What can hang from each mark:
G: L Q R
Q: G
R: B F G
L: B
Z: F
F: Q R V Z
B: Q R

Each row was made from one small tree. The marks that hang from a mark follow it in brackets, in alphabetical order. Every link used is in the known rows. Write each row's tree.
In the rows, zero is written as 128.
Known rows:
F[R V Z]: [ 77 128 147 161 102  76 110 127  96 141  88 122 143 141 121 135 159 141]
R[F[Q] G[L]]: [164 119 141 107 109  99 101 153 104 148 110 122  76 165  66 197 146 122]
L[B]: [131 131 145 165 102  97 111 134  92 157 132 111 127 168  59 208 139 117]
Z[F]: [127 135 144 154  95  95 104 156  96 153 129 105 101 151  63 189 139 116]
G[L Q R]: [155 166 139 115  87 106 116 136 107 148 139 125  95 154  67 173 131 113]
F[V Z]: [ 93 129 146 165 106  74 108 137  93 144  99 129 135 149 136 161 148 138]
F[Q[G[L[B]]]]: [149 120 169 147 103  98 108 143 100 144 112 110 116 158  93 206 177 117]
R[B F[Q[G[L]] V]]: [125 113 156 134  95 100 110 147  84 144 115 128 129 188  59 196 120 125]
F[Q]: [160 119 152 150  99 112 104 129  98 150  96 112 127 165 102 213 175 125]
F[Q[G[L]] R V Z]: [ 89 118 176 149  98  72 112 137  98 122  77 122 143 138 136 135 194 140]
F[Q[G[L]] R[B] Z]: [116 106 162 138 105 105 114 119  90 138  82 120 148 147  95 170 184 130]
B[R[F[Q V Z] G]]: [114 111 137 125 119  84  98 108  99 139 101 129  85 179  96 194 127 140]
F[R[B[Q] G[L]] V Z]: [ 93 114 145 131 113  72 120 103  98 139  89 133 146 140 103 135 159 136]
Z[F[Q[G] R[B] V]]: [107 120 166 151  85  81 111 143  92 131 110 107 132 156  68 165 160 125]
F[R V]: [ 97 132 148 160  97  78 110 126 105 150 104 108 130 151  97 154 153 131]
F[Q R V]: [118 122 162 155  87  87 109 122 102 133  82 110 149 159 111 161 184 138]
R[B F G[L Q]]: [159 121 129  94 107 110 112 134  95 151 128 132  85 182  27 209 106 111]
G[L[B[R[F[V Z]]]] Q]: [118 151 154 129  89  95 112 137  97 126 134 132  99 173  65 179 131 116]
Z[F[R V]]: [ 97 137 151 158  87  77 107 150  98 141 120 105 115 147  69 152 146 124]
L[B[Q[G] R[F[Z]]]]: [114 115 155 143 116  93 111 122  89 147 131 125 109 177  56 202 120 122]

Write each row's tree:
[122 168 147 117  76  93 118 158  91 129 143 142 109 169  49 149 110 123]
G[L[B] Q R[F[V Z]]]
[125 114 151 147  99 110 107 121  93 139  69 117 147 147 112 169 192 139]
F[Q R Z]
[162 122 132 109 113 102 117 106 103 153 123 125 101 165  56 213 136 109]
R[B G[L Q]]
[105 131 148 147  95  70 107 145 103 141 118 106 105 144  68 154 148 125]
Z[F[R[G] V]]
[116 128 160 148 118  83 109 140 105 155 142 108  86 152  74 199 141 109]
Q[G[L[B[R]]]]
[113 120 145 144 108  84 106 115  91 138 121 126 110 184  64 199 129 132]
L[B[R[F[Q V Z] G]]]
[156 120 158 143 103 101 108 134 100 151 108 111 116 160  98 207 164 124]
F[Q[G[R]]]
[136 165 142 112  80 106 117 157  91 137 145 139 102 168  37 162 111 119]
G[L[B] Q R[F[Z]]]
[129 112 131 108 107  92 114 130  85 140 108 144 111 185  62 190 103 130]
R[B F[V Z] G[Q]]
[106 110 155 133 100  78 116 103  94 124  70 131 158 149 116 144 187 144]
F[Q R[B G[L]] V Z]
[135 117 135 116 118  97  96 110 106 147 115 121  67 176  70 207 129 127]
B[R[F[Q] G[L]]]
[140 114 137 121 116 101 118  99 106 161 108 112 119 147  55 181 154 116]
F[R[B[Q] G[L]]]
[126 126 138 136 109  94 107 116  95 146 135 121  93 187  41 214 115 121]
L[B[R[F G[Q]]]]
[118 124 144 118 113  71 109 155  96 138 118 139  95 158  76 160 128 129]
R[F[V Z] G[L[B[Q]]]]
[121 131 148 129 112  92 112 151  95 163 140 121  96 153  60 181 114 115]
Q[G[L R[B F[Z]]]]
[136 156 132 124  95 102 108 154 101 163 142 122  90 154  51 166 113 119]
G[L R[F]]
[159 134 141 117 109  89 113 129 110 146 128 120  84 156  67 200 150 110]
R[G[L[B] Q]]
[110 134 149 140  90  73 109 145 102 135 118 108 103 148  67 156 148 123]
Z[F[R[G[Q]] V]]
[163 132 137 112 113  92 110 129 115 150 121 119  76 150  82 199 152 111]
R[G[L Q]]
[166 100 131 119 128 102 119  92 100 167 112 124 121 164  65 220 135 116]
R[B[Q] G]
[109 127 135 114 116  83 100 115 104 136 116 133  68 174  84 183 115 131]
B[R[F[V Z] G[L Q]]]
[124 140 154 136 107  86 112 161 100 159 152 115  87 155  50 182 118 112]
Q[G[L[B] R[F]]]
[152 107 137 115 114 100 101 147  94 146  92 130  92 167  86 197 144 134]
R[F[Q Z] G]
[113 127 144 128 100  77 118 107 106 140 108 119 125 157  74 159 148 124]
F[R[B G[L Q]] V]
